Each row was made from one path, in order. Every step used is in the known rows, and no mark comes twice. Write each row's path.
(in the rows, 128 means zero)
Known rows
nolep fegi suse: [133 161 108 136 149 141 160 111 159 177 164 121 146 136 102 103 166 129
 113 135 115 102  63 132 183 165 135 115 113]
sabid somif: [148 163 114  95 141 109 163 129 162 163 144 115 175 135 129 130 162 127
 148 137 103 105 109 115 153 127 149 127 116]
mipo sabid somif salalup punuk suse fegi: [140 148  86  60 112  97 184 158 175 137 140 102 197 124 147 107 158 113
 183 155 103 118 112  82 159 122 145 134 112]
sabid somif salalup punuk suse: [126 149  77  76 124  94 173 146 166 156 136  97 172 118 143 118 162 113
 179 160  96 102 113 105 159 115 143 126 114]
nolep vudo suzos: [132 140 112 130 151 123 131  94 139 219 170 136 158 128  92 132 133 140
 105 131 117 120  94 123 171 156 176 144 120]
dalozu suzos vudo nolep: [153 132 128 127 168 100 136  87 123 222 173 136 153 137  87 144 152 156
 127 131 119 123 126 134 152 161 156 154 109]
salalup punuk suse fegi nolep vudo suzos: [135 154  75 113 126 126 133 112 129 221 177 118 151 114  76 104 117 108
 136 153 110 120  64 107 166 158 161 142 112]
somif salalup punuk: [125 127  73  87 130  96 165 137 151 153 155 109 164 114 129 110 160 123
 160 140 111 107 125 106 159 126 146 130 126]
salalup somif: [133 145 113 103 129 114 158 140 160 161 138 109 174 113 128 121 162 131
 147 139 118 105 115 109 162 138 158 139 125]
varis suse fegi nolep: [154 167  90  99 131 133 158 127 134 175 159 125 164 138  89  89 141 113
 142 152  94 132  56 117 139 172 157 129 114]
sabid somif salalup: [137 147 103  85 139 100 170 132 168 157 137 109 184 133 138 122 164 132
 156 140 100 109 122 108 154 119 153 129 120]
vudo nolep fegi: [132 143 104 145 131 127 165 109 149 200 171 132 141 134  88 112 153 155
 127 130 109 123  80 119 171 152 143 122 115]
varis suse: [139 157  93  99 138 119 167 133 144 158 148 123 156 132 119 114 164 119
 147 153  95 123  82 129 147 159 154 125 115]
mipo sabid somif: [147 151 121  84 129 104 177 144 177 142 144 119 194 140 146 130 171 130
 152 132 113 116 125 103 158 123 148 125 115]
nolep vudo suzos dalozu: [132 129 116 146 162 124 121  85 133 239 181 143 148 130  87 149 140 143
 102 130 114 130 100 125 177 163 178 140 125]
dalozu suzos vudo nolep fegi suse punuk: [153 157 122 151 182 125 142  94 138 224 167 135 135 142  81 123 152 153
 126 132 134 106  78 139 172 195 144 148 107]
dalozu suzos vudo nolep fegi suse varis: [149 150 121 147 174 125 145 102 137 227 181 138 140 147  77 131 166 157
 110 141 118 121  74 157 175 193 137 149 103]
suzos vudo: [152 130 119 108 154 107 148 101 135 187 161 122 156 127 106 129 153 140
 132 139 112 103 119 129 158 149 155 144 114]
salalup punuk: [135 145  84  97 132 106 158 137 144 159 163 114 154 115 117 118 157 116
 152 138 116 103 111 114 159 135 140 128 123]
suzos vudo nolep fegi suse punuk salalup somif: [133 150 105 157 161 116 157 134 157 199 144 122 140 127 108 102 147 157
 149 141 139  89  82 126 185 187 146 144 111]
nolep fegi suse punuk salalup somif sabid: [128 156  98 128 136 129 168 162 183 149 126 113 167 124 136  91 156 121
 146 140 143  97  64 114 191 173 140 134 117]
vudo nolep: [136 141 103 132 134 108 156 114 141 191 159 131 149 135 102 124 156 146
 146 124  99 123 101 120 163 143 148 126 120]
varis suse fegi nolep vudo: [145 166  95 108 130 138 155 118 137 194 164 129 162 144  85  87 123 117
 124 152  98 130  49 125 151 179 168 134 113]
suzos dalozu: [147 132 113 128 150 114 145 107 138 191 167 130 150 129 106 142 168 128
 130 131 103 127 114 121 163 150 153 125 129]
sabid somif salalup punuk suse fegi nolep vudo: [129 157  78  86 119 112 162 132 161 190 151 102 176 130 114  96 125 112
 156 156 100 108  84 104 165 133 155 135 113]
punuk suse fegi nolep vudo suzos: [146 156  98 123 128 134 132  92 129 231 167 124 160 124  69 103 117 114
 117 148  99 134  55 110 164 167 173 143 109]

Which path is each row?
[136 154  81  92 125 105 175 188 168 129 108 115 177 119 154 101 152 109
 182 159 126 118  83 110 154 171 160 145 120]	varis suse punuk salalup somif sabid
[131 130 111 153 154 130 119  82 133 252 188 143 148 138  72 134 133 140
  95 126 115 134  91 129 172 162 174 131 122]	fegi nolep vudo suzos dalozu
[144 144 129 148 179 122 139  82 135 230 179 137 140 145  80 131 158 159
 111 133 124 112  92 144 174 180 141 144 102]	dalozu suzos vudo nolep fegi suse
[128 153  76  94 132 114 145 122 153 212 159 110 174 123 102 106 122 120
 152 157 103 115  81  99 163 136 164 141 111]	sabid somif salalup punuk suse fegi nolep vudo suzos
[151 153 108 126 141 136 127  92 130 229 180 135 168 133  63 102 114 131
 105 129 113 131  69 110 159 166 175 145 119]	suse fegi nolep vudo suzos
[139 143 107 152 158 129 157 112 145 215 175 131 131 147  85 117 163 162
 124 144 108 109  60 154 187 183 132 137 107]	suzos vudo nolep fegi suse varis
[139 168 100 134 143 145 168 133 163 174 166 122 147 140  99 103 176 129
 112 144 108 113  44 146 185 180 130 121 115]	nolep fegi suse varis
[125 153 103 158 146 134 159 107 154 200 167 131 133 143  92 108 162 151
 127 129 107 110  60 133 187 164 131 114 113]	vudo nolep fegi suse
[156 165  90 116 141  99 166 153 149 147 131 119 164 120 125 103 149 110
 154 128 128 110 105 106 151 167 160 137 127]	suse punuk salalup
[145 159  73  96 113 119 154 131 134 180 165 107 155 113  92  95 136  96
 158 153 101 115  73 104 156 147 142 131 113]	salalup punuk suse fegi nolep
[161 137 133 108 169 103 138  90 126 203 169 128 164 130  96 142 155 138
 117 136 124 116 131 131 147 160 159 157 110]	dalozu suzos vudo
[140 174  81 103 137 108 174 180 158 136 115 114 166 116 141  96 155 110
 174 158 123 111  86 111 146 180 164 141 121]	varis suse punuk salalup somif
[127 120 113  89 114 112 157 148 172 151 128 110 188 117 144 127 159 130
 157 140 121 113 112 108 171 125 153 144 122]	salalup somif sabid
[156 161  95 106 115 126 153 111 135 190 155 112 163 124  84  95 136 102
 139 148  90 129  65 107 153 155 154 132 111]	punuk suse fegi nolep
[133 140  62  87 113 108 161 131 143 174 157 101 165 112 104  87 140 104
 163 154  98 119  90  98 156 138 147 132 118]	somif salalup punuk suse fegi nolep
[129 147  83  76 136  95 170 147 167 151 144 104 177 124 142 119 163 125
 172 145 107  99 126 105 155 114 144 127 121]	sabid somif salalup punuk
[149 174  78 106 142 106 174 165 147 140 127 121 157 126 130  98 153 105
 164 152 115 119  79 118 142 182 161 134 119]	varis suse punuk salalup
[130 140 108 138 144 129 127  91 138 234 179 136 158 136  77 118 127 136
  97 126 118 125  85 128 167 156 174 135 117]	fegi nolep vudo suzos
[143 156 117 152 177 112 145 124 148 211 151 128 149 129 100 116 150 152
 135 137 149 101  97 128 174 196 150 157 107]	dalozu suzos vudo nolep fegi suse punuk salalup somif
[142 150 100 160 167 115 157 118 146 202 155 131 132 138  97 102 146 151
 139 135 131  97  76 133 182 190 142 136 109]	suzos vudo nolep fegi suse punuk salalup
[135 141  66  79 117 102 166 135 144 159 149 100 167 106 117  96 147 105
 170 157  98 116  97  94 159 137 147 137 120]	somif salalup punuk suse fegi
